Each row was made from one small tree. The marks that hang from a mark follow it in brackets, in the order of their numbers. Every link used is in the known rows. Write each row's tree.
In the rows, zero is written as 128.
Known rows:
J_693(J_320 J_331 J_399 J_467 J_552 J_728): [131 104 147 179  61  98  84 125 153  94  98 165 100 152 157 138 140 105
 206 164]
J_320(J_693(J_399 J_467)): [138 122 130 150 104 138 123  98  91 108  64 162 152 132 173 141 162 145
 167 127]
J_549(J_320(J_693(J_331 J_467 J_552))): [105 130 132 179 107 141 123 111 101  95 131 162 136 136 139 143 173 149
 176 125]
J_549(J_320(J_693(J_331 J_467 J_552 J_728))): [113 114 135 181  98 137 105 128 104  84 132 173 128 126 136 144 154 133
 177 149]
J_320(J_693(J_467)): [124 128 121 145 125 146 144  88  65 110  70 167 171 143 151 140 168 159
 151 113]
J_549(J_320): [ 94 133 133 146 179 170 178  63  70 129  82 159 165 143 123 144 159 161
 156  85]
J_693(J_331): [ 99 121 141 130 155 145 154  75 100 128  64 170 153 168 125 121 154 141
 167  86]
J_549(J_320(J_693(J_331 J_399 J_467 J_552 J_728))): [128 106 142 184  78 130  83 137 130  81 126 168 110 113 160 145 146 119
 191 163]
J_549(J_320(J_693(J_399 J_552 J_728))): [144 120 132 177 117 144 122 114  84  89 110 173 117 110 156 150 155 136
 168 126]
J_320(J_693(J_399 J_467(J_587) J_552 J_728)): [150 125 131 158  84 132 107 129 104 100  71 169 122 147 149 147 152 124
 161 140]
J_399(J_693(J_320 J_331 J_467(J_587) J_552 J_728)): [125 136 167 190  74 128 121 103 125 117  95 165 113 165 129 140 148 115
 191 140]
J_331(J_693(J_320 J_399 J_728)): [157 113 144 163 107 145 151  73  85 110  79 174 124 148 174 135 147 138
 176 129]
J_345(J_467): [110 130 133 151 168 152 160  64  74 134  69 180 183 177 125 142 162 168
 143  95]
J_549(J_320(J_693(J_467))): [112 130 125 162 134 164 150  88  68 108  98 156 168 125 146 152 170 167
 153 120]
J_345(J_467(J_587) J_882): [117 147 123 151 147 169 173  71 100 150  57 170 198 211 114 137 146 181
 117 101]
J_399(J_693(J_320 J_331 J_467(J_587) J_728)): [124 127 168 176  86 144 129  89 127 129  72 161 129 161 132 140 141 120
 183 143]
J_549(J_320(J_693(J_331 J_467(J_587) J_552 J_728))): [116 125 137 173  99 152 116 131 117  98 115 167 124 144 120 148 159 134
 161 145]
J_549(J_320(J_693(J_331 J_399 J_552))): [129 124 140 180 111 140 117 107 113  98 121 164 106 126 154 139 171 138
 181 113]
J_587(J_467): [ 88 133 152 128 152 153 174  57  66 136  44 160 174 166 134 138 182 162
 149  84]
J_320(J_693(J_399 J_552)): [148 132 128 160 118 130 134  97  76 103  84 172 126 140 161 137 170 142
 167  95]
J_331(J_693(J_399 J_467(J_587) J_552)): [129 143 142 152 106 148 151  83  94 119  77 159 139 175 154 136 159 139
 171 102]
J_399(J_693(J_320)): [131 145 155 174 133 149 174  48  64 136  74 164 149 149 147 138 164 153
 175  90]

Which tree is each row?
[151 116 141 183  69 120 122  98  98  92 108 168 118 150 177 142 146 129
 194 148]
J_331(J_693(J_320 J_399 J_467 J_552 J_728))
[140 108 143 147  84 141  95 127 139 107  58 168 123 146 152 136 144 117
 163 155]
J_320(J_693(J_331 J_399 J_467(J_587) J_728))
[143 141 129 157  93 136 123 110 102 110  70 156 131 156 151 144 170 138
 158 116]
J_320(J_693(J_399 J_467(J_587) J_552))
[122 140 123 171 147 156 161  87  55 104 119 167 142 133 134 146 181 166
 154  91]
J_549(J_320(J_693(J_552)))
[146 105 132 152  96 134 106 114  94  95  64 172 144 123 171 143 143 129
 168 150]
J_320(J_693(J_399 J_467 J_728))
[125 131 147 171  70 116 110 108 159 120  81 147  99 182 142 140 162 122
 190 136]
J_693(J_320 J_331 J_399 J_467(J_587) J_552)
[132 107 153 156  74 130 101 113 166 118  57 155 110 167 144 142 139 113
 182 164]
J_693(J_320 J_331 J_399 J_467(J_587) J_728)
[139 115 140 147 116 139 121  97 109 111  69 171 125 141 164 126 163 135
 171 111]
J_320(J_693(J_331 J_399))
[132 116 150 172  62 114  94 126 165 109  83 158  95 172 139 142 144 104
 190 159]
J_693(J_320 J_331 J_399 J_467(J_587) J_552 J_728)
[122 124 165 199  72 113 113 101 112 104 114 172 118 146 146 139 143 115
 207 144]
J_399(J_693(J_320 J_331 J_467 J_552 J_728))
[143 120 136 157 129 153 171  65  60 113  85 178 144 161 152 132 154 153
 163 113]
J_331(J_693(J_320 J_728))
[124 150 152 196  94 125 148  74  77 118 103 159 142 151 150 145 164 142
 193 110]
J_399(J_693(J_320 J_467 J_552))
[115 127 165 170 124 132 136  92  90 112  96 186 128 145 131 125 136 114
 190 100]
J_399(J_693(J_331 J_552 J_728))
[132 124 126 138 118 157 138 107  83 113  54 172 159 152 131 144 153 143
 137 131]
J_320(J_693(J_467(J_587) J_728))
[ 99 142 166 152 121 160 150  75 111 141  58 159 156 166 126 131 150 132
 172 101]
J_399(J_693(J_331 J_467(J_587)))
[120 123 124 178 113 144 126 117  72  87 122 172 147 119 140 155 156 147
 162 138]
J_549(J_320(J_693(J_467 J_552 J_728)))
[141 126 140 169  76 120 114 115 132 111  72 156 109 165 142 152 146 119
 178 150]
J_693(J_320 J_399 J_467(J_587) J_552 J_728)
[140 107 148 174  86 106 103 113 138 100  96 172  91 154 149 134 144 109
 197 139]
J_693(J_320 J_331 J_399 J_552 J_728)
[137  99 150 158  98 121 110 100 140 112  71 169 105 150 153 132 140 115
 189 144]
J_693(J_320 J_331 J_399 J_728)
[112 142 137 133 141 175 181  61  71 133  59 162 174 182 136 132 161 160
 147  92]
J_331(J_693(J_467(J_587)))
[109 135 166 170  99 139 126 105 115 119  83 174 132 160 119 133 136 110
 183 120]
J_399(J_693(J_331 J_467(J_587) J_552 J_728))
[116 129 136 154 109 121 124  98 104 110  77 160 143 152 154 140 148 129
 187 111]
J_693(J_399 J_467 J_552)
[152 129 144 175  71 134 131 100 109 106  92 162 111 170 160 143 150 129
 179 143]
J_331(J_693(J_320 J_399 J_467(J_587) J_552 J_728))
[106 119 141 158 102 126 130  84 124 120  79 156 143 168 140 134 160 141
 183 130]
J_693(J_320 J_331 J_467)
[115 116 144 151  96 137 124 104 141 123  63 162 130 178 121 140 146 125
 169 150]
J_693(J_320 J_331 J_467(J_587) J_728)
[133 108 143 145 109 150 133  89  86 104  70 174 153 140 174 133 130 131
 181 134]
J_331(J_693(J_399 J_467 J_728))
[143 115 141 160  71 125  87 140 139  95  82 170 106 151 148 137 149 111
 172 150]
J_320(J_693(J_331 J_399 J_467(J_587) J_552 J_728))
[115 122 146 151 121 122 123  95 124 115  82 169 116 160 145 125 153 120
 190  96]
J_693(J_331 J_399 J_552)
[148 109 144 167  82 137 131  86  97 102  83 167 134 144 181 141 143 135
 186 154]
J_331(J_693(J_320 J_399 J_467 J_728))
[137  97 141 153  81 127  86 125 127  92  74 175 130 126 168 135 140 117
 181 160]
J_320(J_693(J_331 J_399 J_467 J_728))
